What can hang from each mark
mored: rikam seli zimom
lamev: demad seli
zusat: lefib rikam
seli: lamev mored
rikam: mored zusat
lefib: zusat
demad: teka
teka: demad zimom

Every row comes from one small tree of marks. The marks that hang from a mark follow it in brackets, in alphabetical order. Every link used is in the known rows. Which tree was each row made from?
Known rows
zusat[lefib rikam[mored[seli]]]: [ 1.14  3.45 -0.67 -0.88 -3.07 -5.46 -2.11 -1.02 -0.93  1.42  0.95  2.38
  5.16  1.64  1.38  2.70 -0.90 -0.89 -1.70 -3.26 -0.25]
lamev[demad[teka] seli]: [-1.31 -1.56 -2.16  0.67 -2.94  0.46  1.13  1.08 -0.94  0.17  0.94  2.68
 -1.24 -2.41  0.14  2.75  0.73  0.12  1.58 -0.82 -0.47]
rikam[zusat]: [-0.38 -0.30  0.18 -0.41 -2.33  0.54  0.60 -0.59 -0.59 -0.65  1.45  3.34
  2.45 -2.55  1.91  0.77  0.69 -1.28 -1.53 -1.71 -0.47]
mored[rikam seli[lamev[demad[teka]]] zimom]: [ 2.76  0.18 -4.92  1.10 -5.37 -4.70 -0.66  0.37  1.15 -0.28  1.05  4.21
 -1.30  1.01  3.30  0.30 -0.39 -2.04 -0.77 -3.12  1.32]
seli[lamev[demad]]: [ 1.35 -0.64 -1.80  1.33 -0.76 -1.54 -0.16 -1.25  0.66 -0.45  0.16  2.91
 -0.77 -1.88  1.40  2.17 -0.78 -2.54  0.42 -1.69  0.84]
rikam[mored[seli[lamev] zimom] zusat[lefib]]: [ 1.08  1.75 -1.08 -2.38 -3.64 -6.07 -2.04 -2.25 -0.21 -1.13  0.08  1.65
  4.32  1.03  3.31 -0.91  0.51 -1.67 -2.71 -5.43  2.42]
zusat[lefib rikam[mored[seli[lamev]]]]: [ 2.09  3.89 -1.25  0.25 -2.36 -6.91 -2.53 -2.63 -0.14  0.71  1.15  1.60
  4.82  2.13  1.67  2.77 -1.24 -1.12 -1.65 -4.42  0.88]
zusat[lefib rikam[mored[seli[lamev] zimom]]]: [ 2.49  3.20 -1.96 -1.14 -3.67 -7.91 -2.45 -1.88 -0.21  1.23 -0.10  1.35
  4.51  3.01  2.04  0.84 -0.75 -1.27 -3.65 -5.14  0.80]
rikam[mored[seli[lamev] zimom] zusat]: [-0.53  0.99 -1.77 -2.62 -4.36 -4.85 -1.03 -2.71 -0.57 -0.80  0.09  2.69
  2.85  0.17  4.08 -0.86  0.31 -1.51 -1.73 -3.89  1.87]
rikam[mored[seli zimom]]: [-0.26  1.00 -2.46 -3.08 -4.24 -4.13  0.01 -1.22  0.20  1.40 -1.33  3.61
  2.16  1.10  2.18 -0.04  0.44 -0.88 -0.43 -1.42 -0.07]
mored[seli]: [ 0.62  0.59 -2.12 -1.08 -2.43 -2.63  1.83 -0.94  0.42  0.59 -0.12  4.56
  1.25 -0.91  0.53  2.00  0.23  0.11  0.77 -0.81 -0.19]
zusat[rikam]: [ 1.20  1.01 -0.01  1.01 -2.37 -1.29  0.21 -0.01 -0.66  1.39  1.27  2.88
  2.68 -0.04  0.84  2.35 -0.63 -0.69 -2.30 -1.44 -1.82]
mored[rikam[zusat] seli[lamev[demad[teka]]]]: [ 1.25  0.76 -3.38  1.70 -5.03 -3.13 -1.09 -0.40  0.39 -2.24  3.17  4.72
  0.13 -1.80  4.52  1.66 -0.41 -1.93 -0.14 -3.72  1.81]
seli[lamev[demad] mored[rikam[zusat] zimom]]: [ 1.75 -0.38 -0.30  0.09 -3.11 -3.30 -3.38 -2.42  0.65 -2.54  2.14  2.54
  0.36  0.42  3.56 -2.98 -0.47 -2.27 -4.11 -3.08  0.19]
teka[demad zimom]: [-0.07 -1.19 -1.41  0.66  1.01  1.97  1.74  0.18  2.37 -1.84  0.92  2.29
 -0.06 -0.66  1.21  2.94 -1.05 -1.85 -0.90 -1.01 -0.44]
lefib[zusat[rikam[mored[zimom]]]]: [-0.69  1.89  0.95 -0.95 -4.49 -1.86 -3.05 -0.16 -1.30  0.31  0.20  1.83
  4.05  1.37  3.19 -0.90  0.07 -1.76 -4.66 -1.18 -1.50]
seli[lamev[demad[teka]]]: [ 1.97 -0.40 -2.28  2.39 -2.51 -0.92 -0.42  0.23  0.89  0.15  1.07  2.25
 -0.88 -0.92  1.70  3.28  0.41 -2.59  1.75 -2.10  0.71]
seli[lamev mored[rikam zimom]]: [ 3.72  1.10 -1.25  0.67 -1.96 -3.91 -2.10 -2.82  2.42 -1.23  1.28  1.73
  0.36  4.17  1.22 -3.00 -0.09 -1.00 -4.15 -1.15 -1.57]
lefib[zusat]: [ 0.03  0.90  0.47  0.29 -2.05  0.66 -0.12 -0.26  0.00 -1.28  0.14  2.83
  2.14 -1.27  0.85 -0.07  0.98 -1.03 -1.32  0.71 -1.14]
lamev[demad[teka[zimom]] seli]: [-2.86 -3.16 -3.39  0.64 -1.69  1.52  1.05  1.77  0.25 -0.78  1.38  1.63
 -2.70 -2.20  0.30  2.99  0.41 -0.61  1.38 -0.47  0.06]
rikam[mored[seli zimom] zusat[lefib]]: [-0.06  1.48 -0.59 -3.63 -4.25 -5.02 -1.71 -1.02 -1.23 -0.11 -0.23  2.35
  5.07  0.40  3.14 -0.59  1.16 -0.99 -2.50 -4.43  1.52]
lamev[demad[teka] seli[mored[rikam]]]: [ 0.08 -0.29 -1.38  1.28 -2.76 -0.84 -1.52 -0.63  0.49 -0.97  2.87  2.62
 -1.40  0.79  0.39 -0.07  0.38  0.51 -0.07  0.02 -2.12]

Which tree is each row?
[ 0.01  1.46  1.04 -1.41 -1.73 -1.44 -2.41 -1.30 -0.88 -0.81  1.42  1.45
  4.74 -0.61  2.45  0.48  0.94 -1.68 -2.26 -3.12  0.71] => rikam[mored zusat[lefib]]
[ 3.14 -0.03 -1.50  0.90 -2.08 -4.05 -3.09 -2.28  1.79 -1.24  1.11  2.26
 -1.19  2.27  1.83 -2.43 -0.92 -2.21 -3.11 -1.55 -0.49] => seli[lamev[demad] mored[rikam zimom]]
[ 0.24  0.71  0.86 -2.53 -2.99 -2.53 -2.43 -0.34 -0.99 -0.23 -0.11  1.19
  4.54  0.51  3.14 -1.34  1.25 -1.89 -3.88 -3.91  0.74] => rikam[mored[zimom] zusat[lefib]]
[ 1.58  2.82  0.48  0.22 -1.76 -3.13 -2.83 -0.62 -0.75  1.50  1.27  0.96
  4.73  1.80  1.27  2.11 -0.58 -1.59 -3.04 -2.97 -1.15] => zusat[lefib rikam[mored]]
[-0.11  1.97 -1.80 -2.32 -4.98 -5.17 -1.09 -0.63 -1.13  2.50 -0.26  3.56
  3.32  1.87  2.64  0.95 -0.74 -0.98 -2.49 -2.75 -0.82] => zusat[rikam[mored[seli zimom]]]
[ 1.85  2.17  0.33 -1.06 -3.01 -4.23 -2.99  0.23 -0.86  2.00  0.11  0.80
  4.63  3.05  1.77  0.55 -0.35 -1.88 -4.75 -3.81 -0.78] => zusat[lefib rikam[mored[zimom]]]
[-0.48 -2.41 -2.83  1.20 -1.81  1.51  0.18  2.53  1.34  0.19  1.23  2.01
 -2.09 -1.04  1.50  3.62  0.38 -2.21  1.83 -0.52  0.51] => lamev[demad[teka[zimom]]]
[-1.93 -2.83 -1.83  0.16 -1.31  0.44 -0.42  0.24  0.90 -0.70  2.08  0.61
 -2.62  0.04 -0.54  1.98  0.57  0.35  1.99  0.31 -0.90] => lamev[demad[teka[zimom]] seli[mored]]
[-1.18  3.54 -0.11 -0.90 -4.57 -3.18 -2.18 -1.27 -1.03 -0.09  0.95  3.58
  4.50 -0.08  2.89  1.26 -0.66 -0.85 -1.30 -0.95 -0.57] => lefib[zusat[rikam[mored[seli]]]]
[-0.78 -0.17 -2.32 -2.67 -4.59 -5.02 -1.85 -2.27 -0.84 -0.68 -0.33  3.53
  1.27 -1.68  4.93  0.12 -0.70 -2.73 -0.70 -4.40  2.76] => rikam[mored[seli[lamev[demad]] zimom] zusat]
[-0.87  2.80  1.29  0.35 -3.27 -1.01 -2.86 -1.01 -0.97  0.04  1.27  1.86
  4.45  0.36  2.68  0.77 -0.28 -1.63 -2.64 -0.55 -1.36] => lefib[zusat[rikam[mored]]]
[-0.76  2.56 -0.29 -2.07 -5.71 -4.26 -2.09 -0.62 -1.49  0.51 -0.22  3.06
  4.36  1.10  3.26 -0.50 -0.11 -1.07 -3.02 -1.71 -0.56] => lefib[zusat[rikam[mored[seli zimom]]]]
[ 2.36  1.22 -4.53  2.27 -3.97 -3.49 -0.60 -0.40  1.46 -0.88  1.97  4.36
 -1.00 -0.06  2.97  2.25 -0.73 -1.71  0.89 -2.46  1.07] => mored[rikam seli[lamev[demad[teka]]]]
[ 3.92  1.46  0.55  0.04 -2.07 -4.73 -3.74 -2.65  1.10 -2.77  2.43  0.66
  3.20  3.24  2.03 -3.97  0.34 -1.20 -6.16 -3.95 -0.10] => seli[lamev mored[rikam[zusat[lefib]] zimom]]
[-1.35 -1.67 -0.10 -1.39 -3.34 -1.87 -2.12 -1.25 -1.41 -2.11  1.71  2.80
  0.00 -1.12  2.09 -3.28  0.03  0.16 -4.12 -1.88 -1.22] => lamev[demad seli[mored[rikam[zusat] zimom]]]
[-1.91  1.50 -1.14 -2.41 -3.97 -2.50 -0.40 -2.12 -1.06 -0.39  1.03  3.85
  3.30 -1.37  3.61  1.19  0.38 -0.84  0.35 -2.17  0.52] => rikam[mored[seli] zusat]
[-0.13 -1.22 -1.41 -0.82 -2.24 -2.43 -1.76 -1.35 -0.31 -0.88  0.69  2.90
 -1.25  0.43  0.37 -2.84 -0.90  0.00 -3.08 -0.44 -1.95] => lamev[demad seli[mored[rikam zimom]]]
[ 2.85  1.73 -2.05 -0.48 -3.52 -6.00 -1.44 -1.68  0.49 -2.40  1.33  3.19
  3.37  0.68  2.62 -2.14 -0.49 -1.39 -5.14 -5.09  1.77] => mored[rikam[zusat[lefib]] seli[lamev] zimom]
[ 3.15  1.14  0.77  1.29 -0.78 -3.65 -4.28 -2.79  0.73 -3.18  3.50  1.45
  1.93  0.44  2.25 -1.31 -0.94 -2.25 -3.30 -3.70  0.76] => seli[lamev[demad] mored[rikam[zusat[lefib]]]]
